What can hang from each mark
dute: bovub rilegov vugu
demuv: rilegov
bovub: demuv dute sula
vugu: dute gefos
gefos: bovub vugu
rilegov: demuv dute

Every row comes from one small tree of marks. The marks that hang from a mark follow it in brackets, in alphabetical order. Every link used is in the known rows. Which tree was each row made from?
Known rows
vugu(dute): [-27, -41, 7, 0, 5, 24, -9, 4, 4, 13, -16, -10, 5, -6, 1, 21, 36, 4, -4, 13, 18, 3, 2]
vugu(gefos(bovub)): [-29, -18, 17, -7, 4, -14, -14, 3, -12, -14, 6, -18, -51, -18, -5, 2, 30, 11, 13, 11, -10, 12, -6]
bovub(demuv sula): [-21, -46, 6, -2, 9, 8, -3, -5, -28, -2, 8, 19, 21, -8, -4, 4, 10, 9, -2, -20, -5, 3, -4]
rilegov(demuv dute(bovub)): [7, -44, 24, -6, 1, 13, -9, 1, 7, -9, -17, -22, -11, -8, 22, -25, 23, 1, -9, 0, -11, 41, 6]
vugu(dute gefos(bovub(demuv sula))): [-48, -65, 3, 0, -8, -6, 5, 9, -26, -13, 18, -3, -6, -33, -16, 17, 21, 20, -2, 0, -5, 19, -8]
demuv(rilegov): [-5, -16, 14, -2, 34, 17, -18, -10, 0, -10, 13, -20, -19, 10, 4, -21, 23, 1, -1, -13, -7, 22, 6]
dute(vugu(gefos)): [-15, -12, 15, 4, -1, 2, -12, 13, -6, -23, -26, 3, -21, -40, -2, -37, 30, 1, 15, -27, -6, -2, -8]
dute(bovub rilegov(demuv) vugu(gefos)): [0, -18, 28, 11, -7, 1, 5, 34, -4, -51, 4, 2, -19, -46, 25, -55, 20, -18, -7, -42, -16, 51, -15]
bovub(dute): [-24, -15, 14, 4, 16, 19, -12, 22, -9, -10, -7, -5, 11, -6, -4, 11, 35, 7, -2, 0, 9, -2, -4]
dute(bovub(sula) rilegov vugu): [-3, -9, 26, 12, -13, 10, -1, 15, -19, -42, 8, 19, 1, -60, 19, -29, 18, -7, -12, -22, -11, 19, -4]
gefos(bovub vugu(dute)): [-30, -15, 21, -3, -14, 3, -8, -14, -1, 14, -3, -21, -13, -24, -6, 18, 39, -6, 0, 15, 7, 16, 0]
dute(bovub(demuv) rilegov): [-12, -46, 24, 6, -9, 6, 15, 28, -15, -12, 14, 19, 8, 15, 25, -2, 18, -14, -4, -18, 3, 29, -8]
demuv(rilegov(dute(bovub(sula) vugu))): [14, -21, 24, 6, -3, 15, -15, -9, -6, -45, -11, -17, -9, -56, 11, -56, 20, 6, -10, -22, -25, 32, 11]
bovub(demuv(rilegov) dute(vugu) sula): [-15, -15, 9, 16, 17, 20, 4, 19, -26, -41, 27, 7, 30, -39, -13, -26, 13, 1, -12, -59, -15, 18, -6]
demuv(rilegov(dute(bovub vugu))): [15, -17, 28, 6, -4, 16, -10, -1, 8, -30, -17, -24, -23, -28, 16, -48, 29, -5, -1, -20, -18, 32, 10]
demuv(rilegov(dute(bovub vugu(gefos)))): [9, -29, 28, 8, -6, 4, -13, 11, 5, -50, -29, -25, -30, -40, 12, -73, 32, 2, 8, -25, -23, 38, 5]
rilegov(demuv dute(bovub(sula) vugu)): [12, -28, 23, 2, -12, 14, -7, -2, -5, -34, -13, -7, -2, -65, 15, -43, 14, 4, -15, -21, -25, 34, 3]
gefos(bovub(demuv dute(rilegov) sula)): [-35, -33, 19, 11, 4, 2, 17, 19, -39, -12, 50, 9, 8, -34, -8, 38, 12, 4, -14, -5, -5, 32, -15]
vugu(dute(rilegov) gefos(bovub(demuv))): [-43, -69, 16, 8, -11, -4, 23, 23, -16, 6, 23, -6, -19, -17, -2, 29, 26, -4, 2, 2, 6, 45, -16]
dute(rilegov(demuv) vugu(gefos(bovub))): [-12, -5, 27, 6, 0, -9, 9, 15, -10, -22, 30, -15, -56, -59, 5, -18, 16, -16, -2, -28, -20, 55, -18]

Write each row's tree
[0, -27, 26, 3, 8, 11, 1, 18, -2, -21, 23, -5, -11, -6, 31, -18, 18, -15, -18, -13, -5, 51, -6] -> dute(bovub rilegov(demuv))
[-34, -6, 14, 9, -11, 3, 11, 22, -34, -24, 31, 10, 6, -53, -18, 20, 16, 5, -8, -31, -12, -1, -11] -> gefos(bovub(demuv dute(vugu) sula))
[-12, -48, 21, 8, 1, 24, 10, 24, 7, -16, 18, -10, 4, -14, 28, 1, 26, -12, -26, -3, 7, 55, -4] -> vugu(dute(bovub rilegov(demuv)))
[-31, -11, 23, 10, 8, 6, -1, 10, -31, -19, 42, -7, -11, -53, -7, 32, 21, 9, -14, 14, -4, 28, -10] -> gefos(bovub(dute(rilegov) sula))
[-20, -62, 6, 5, 8, 20, 3, 11, -12, -37, 24, -4, 28, -2, 10, -18, 18, 8, -21, -20, -2, 32, 6] -> vugu(dute(bovub(demuv(rilegov) sula)))
[-1, -36, 27, 4, -26, 0, -10, 18, 0, -33, -51, -6, -22, -47, 12, -52, 35, 4, 13, -12, -15, 15, 0] -> rilegov(dute(bovub vugu(gefos)))
[-23, 12, 30, 16, -7, 8, 10, 27, -15, -15, 27, -6, -26, -53, -3, 27, 30, -13, -6, -10, -2, 20, -14] -> gefos(bovub(dute(rilegov vugu)))
[-7, -27, 18, 8, -3, -2, 3, 32, -9, -60, 2, 2, -9, -7, 12, -65, 22, -8, 5, -60, -20, 27, -5] -> dute(bovub(demuv(rilegov)) vugu(gefos))
[-19, 2, 24, -7, -3, -11, -19, -30, -24, -8, 11, -7, -14, -44, -8, -5, 22, 4, 1, 4, -16, 11, -1] -> gefos(bovub(sula) vugu)
[-21, -23, 12, 16, 15, 9, 6, 40, -15, -46, 6, -2, 11, -23, -11, -44, 25, -5, 5, -64, -12, 25, -13] -> bovub(demuv(rilegov) dute(vugu(gefos)))
[-28, 19, 22, 7, -6, 7, -3, 24, -11, -18, 13, -11, -27, -43, -11, 22, 35, -1, -2, -9, -2, -5, -8] -> gefos(bovub(dute(vugu)))
[-18, -56, 27, 11, -28, 11, 19, 19, -8, -6, -3, 15, 39, 0, 19, -6, 30, -26, -7, -20, 12, 41, -8] -> gefos(vugu(dute(bovub(demuv) rilegov)))
[-16, -7, 19, 21, 2, 22, 1, 22, -24, -30, 12, 15, 21, -76, -4, -5, 20, -2, -12, -22, -3, 16, -12] -> bovub(dute(rilegov vugu) sula)
[-11, -21, 21, 11, 27, 24, 4, 26, -8, -10, 26, -9, 9, -21, 8, 3, 20, -10, -18, -15, 2, 50, -14] -> bovub(dute(rilegov(demuv)))
[-2, -18, 22, 10, 8, 5, 5, 19, -5, -23, 7, -1, -22, -52, 10, -41, 15, -17, -1, -42, -13, 50, -18] -> dute(rilegov(demuv) vugu(gefos))
[0, -62, 15, 0, 18, 16, 1, -12, -5, 14, -4, -19, -3, 15, 2, -17, 15, -1, 4, -17, -11, 41, 4] -> bovub(demuv(rilegov(dute)))
[-25, -1, 15, 1, -9, -15, -13, -1, -25, -36, 7, -4, -40, -74, -12, -18, 21, 14, 6, -14, -22, 3, -7] -> dute(vugu(gefos(bovub(sula))))
[-3, -18, 14, 8, 2, 9, 2, 11, -19, -54, 23, 11, 10, -26, 10, -49, 9, -4, -12, -59, -22, 19, 2] -> dute(bovub(demuv(rilegov) sula) vugu)
[0, -65, 11, 1, 21, 15, -5, -23, -18, 2, 2, -12, 10, -14, -3, -27, 7, 12, -3, -18, -21, 41, 5] -> bovub(demuv(rilegov(dute)) sula)
[9, -23, 20, 1, 0, 18, -4, -6, 8, 10, -22, -17, -18, -44, 4, -23, 18, -8, -3, -24, -14, 33, -2] -> rilegov(demuv dute(vugu))
